Each row was made from one small tree. Brackets hold a mark, then the marks that hang from it, in alphabetical order. Every link used is in the known rows. Write each row's tree.
Known rows
{E R T}: -223  -46  183  -22  52  -26  27  -380  112  -102  -110  211  -21  262  -517  10  -17  -57  12  207  -75  48  -146  64  -36
{F {T C}}: 108  -38  70  39  41  50  -103  101  239  155  262  305  -179  309  14  91  -58  -40  -247  331  104  214  -96  -167  15
{P A {R E {V {K Z}}}}: -92  108  209  33  203  14  269  -373  396  137  -180  -98  19  -19  37  -152  -22  212  242  -273  35  9  -58  102  185
{V K {R E}}: 23  169  171  -56  429  130  366  38  63  79  -141  85  -75  -27  58  6  133  95  132  123  0  -8  74  132  -24
{U {T {E R} S}}: -176  13  -37  73  243  20  143  264  146  -102  53  131  -78  41  -262  -14  -12  -71  113  -1  42  44  -144  284  5
{Z K}: 208  45  154  246  364  48  -44  -197  124  95  10  261  134  287  -223  -284  63  49  -172  451  41  59  -95  -37  82
{R {E {T {C K}}} V}: -114  -16  436  11  17  151  210  79  271  159  -145  -123  -292  50  -19  98  -50  95  148  -416  -27  117  13  -330  167
{F {T C {E R} S U}}: 59  67  -279  -84  -67  -50  18  363  93  325  121  -39  -224  21  190  141  -124  -105  13  155  209  280  194  227  32
{S {T {C K} E U}}: 86  47  -52  -5  -8  85  -105  510  137  260  -81  287  15  84  184  82  -106  -127  -199  323  267  479  149  -141  324
{E R}: -198  42  104  24  264  88  -9  -274  54  -30  -99  316  0  247  -345  31  -21  54  -89  289  -43  135  -164  83  -28
{R {E T} {V K}}: 5  117  392  -6  75  231  337  -146  364  66  -188  -103  -96  49  -117  -189  52  -40  398  -131  17  -121  172  -217  122
{P A {R E}}: -36  77  183  166  282  43  -12  -152  265  295  -50  114  24  126  -64  -1  -107  223  0  -23  -60  180  -330  254  330
{V {K Z} {R {E T}}}: -143  20  70  -102  133  -114  462  -207  72  11  -203  -173  -187  1  -150  -29  187  13  168  -31  38  -116  -7  -2  -96
{F {T C E S U}}: 185  56  -229  28  -48  32  42  519  188  501  185  18  -261  135  317  122  -57  -84  -41  275  284  237  159  116  198
{P R}: -99  26  200  16  260  19  48  -188  102  26  -61  405  -62  119  -229  -7  -124  114  -195  220  -28  38  -222  242  54
{P A R}: -28  -6  191  95  260  -49  -131  -278  265  150  65  382  209  302  -192  45  -65  194  -160  246  -43  177  -318  348  258
{T {E R} U}: -201  115  -186  43  202  161  -35  117  19  318  -171  137  54  49  -122  -13  -85  -57  69  388  75  315  137  124  131
{R {E {T U}} {V K}}: -33  188  232  25  14  305  282  -84  374  262  -294  -167  -80  -32  30  -162  23  -153  516  -109  43  -31  398  -158  142
{T {E R}}: -157  42  -22  10  259  110  19  71  11  115  -66  244  27  127  -282  -27  -75  65  -41  356  56  222  -68  71  106
{R V}: -110  27  286  90  270  288  103  -243  276  120  -200  169  -10  201  -134  11  -5  61  68  141  7  22  -33  -66  71
{F T}: 62  -27  62  109  175  194  -105  -181  277  76  1  274  -169  373  -163  -176  -12  -42  -188  317  183  66  -70  -141  -6
{U T}: -165  -27  135  207  292  184  -47  78  318  -69  98  349  -32  280  -259  -73  3  -108  -53  240  -51  78  -206  -23  15
{U {T C}}: -114  -39  163  140  136  70  -39  338  278  19  340  390  -65  245  -104  183  -44  -96  -141  270  -112  192  -235  -32  68
{E {R V} {T C}}: -210  -50  339  -138  -119  -22  88  -229  192  -40  -38  10  -14  71  -258  273  -105  -52  131  -12  -154  75  32  3  -72
{S {T U}}: 39  99  -3  84  43  210  -95  -122  210  141  -286  281  81  218  -66  -11  -51  -235  -111  504  157  213  53  37  138

Write each row's tree
85  83  -3  15  -94  77  -109  160  189  232  -42  321  23  175  135  240  -99  -241  -169  515  91  346  20  36  168 : {S {T C U}}
-114  147  147  83  243  228  413  -179  273  130  -261  -103  -241  32  20  -200  79  75  266  -136  97  -55  24  -273  51 : {R E {V {K Z}}}
-20  -26  132  128  120  -39  118  354  254  14  351  290  -185  239  -26  264  38  -45  -53  87  -63  74  -266  195  77 : {U {T C S}}
43  38  61  14  10  62  -105  172  165  106  -113  344  -1  209  97  117  -52  -129  -240  262  150  389  78  -105  161 : {S {T {C K} U}}
108  -14  -69  10  57  1  23  179  201  243  41  156  -331  291  225  47  40  15  -163  -41  234  212  162  -16  71 : {F {T {C K} S U}}
-340  -75  33  -119  131  -26  173  88  34  52  -142  -32  -143  -22  -49  82  -66  189  -30  -222  99  294  16  -218  39 : {T {C {K Z}} {E {R V}}}
102  129  371  -19  49  154  522  -136  343  61  -179  -183  -216  40  -32  -119  139  28  462  -303  48  -262  126  10  138 : {R {E {T S}} {V K}}
-317  -62  -55  -73  47  -180  278  58  -33  307  -287  -342  -364  -71  104  217  69  10  10  -302  -2  246  88  -27  -3 : {V {R {E {T {C {K Z}} U}}}}
-58  79  -25  -198  20  -156  454  113  108  38  99  -62  -133  -59  97  127  63  102  199  -67  111  33  107  113  13 : {T C {E {R {V {K Z}}}} S}
-67  141  172  -126  249  202  213  23  197  -42  -91  178  144  -33  -109  -136  -11  43  269  150  98  57  271  -29  46 : {T {E {R {V K}}}}
-114  18  -6  -119  354  -100  322  -264  35  -51  -84  205  -9  168  -84  9  242  92  -52  306  73  -48  -21  111  -146 : {V {K Z} R}
-168  24  136  -139  -216  -70  213  -161  169  156  -141  -187  -130  3  -24  349  -55  -96  292  -160  -82  75  215  305  -33 : {E {R V} {T C S U}}
-322  -101  -115  -88  -135  -332  238  -219  -3  81  -134  -80  -302  214  -156  189  104  25  -25  -243  41  183  7  101  -35 : {E R {T {C {K Z}} S U}}
-146  -61  40  -4  191  -105  159  549  108  -142  219  182  -168  39  -91  117  -11  58  -50  -226  33  210  -109  131  74 : {U {T {C K} {E R} S}}
3  84  155  -124  83  10  316  500  295  -181  250  47  -11  -155  70  107  -10  -91  330  -139  10  -7  193  200  -7 : {U {T C {E {R {V K}}} S}}
84  103  -133  71  48  229  -99  231  177  273  -245  204  119  87  -11  -49  -109  -238  -56  524  266  302  118  11  266 : {S {T E U}}
70  -91  127  18  124  35  -98  100  222  48  154  345  -240  366  11  -30  -5  77  -333  59  166  250  -47  -298  50 : {F {T {C K}}}
23  -8  -42  42  40  95  -156  154  229  244  38  240  -193  276  163  -18  -46  -37  -217  116  186  350  178  -239  61 : {F {T {C K} U}}
-78  33  -72  52  175  93  -34  601  66  443  94  269  -45  190  189  87  -45  92  -155  264  127  479  150  -148  337 : {T {C K} E U}
109  27  5  45  129  -40  190  504  56  374  288  218  -161  234  116  258  14  137  -105  325  101  187  -186  167  324 : {T C E S}
-119  106  -12  -29  376  0  437  -114  26  81  -185  -53  -182  -1  17  -34  196  110  87  40  42  -45  -31  44  -71 : {V {K Z} {R E}}
198  -22  51  10  25  -47  79  97  234  158  247  210  -292  336  92  146  17  24  -199  154  147  67  -139  66  47 : {F {T C S}}
-248  141  -178  -116  119  123  228  -85  161  164  -299  -88  48  -99  -16  -170  8  -57  333  121  193  140  401  -37  0 : {T {E {R {V {K Z}}}} U}
-110  68  103  -42  197  151  278  -32  108  81  -245  -82  -54  -14  -98  64  -40  109  222  -73  96  2  44  256  74 : {T {E {R V}} S}
-176  110  190  -166  -45  128  170  -386  296  -54  -276  3  140  17  -211  -117  14  -185  426  49  7  -7  459  39  -78 : {E {R {V K}} {T U}}
-55  -76  186  124  210  -40  146  347  223  -97  240  332  -243  271  -20  143  104  58  -144  -157  -14  100  -234  39  105 : {U {T {C K} S}}
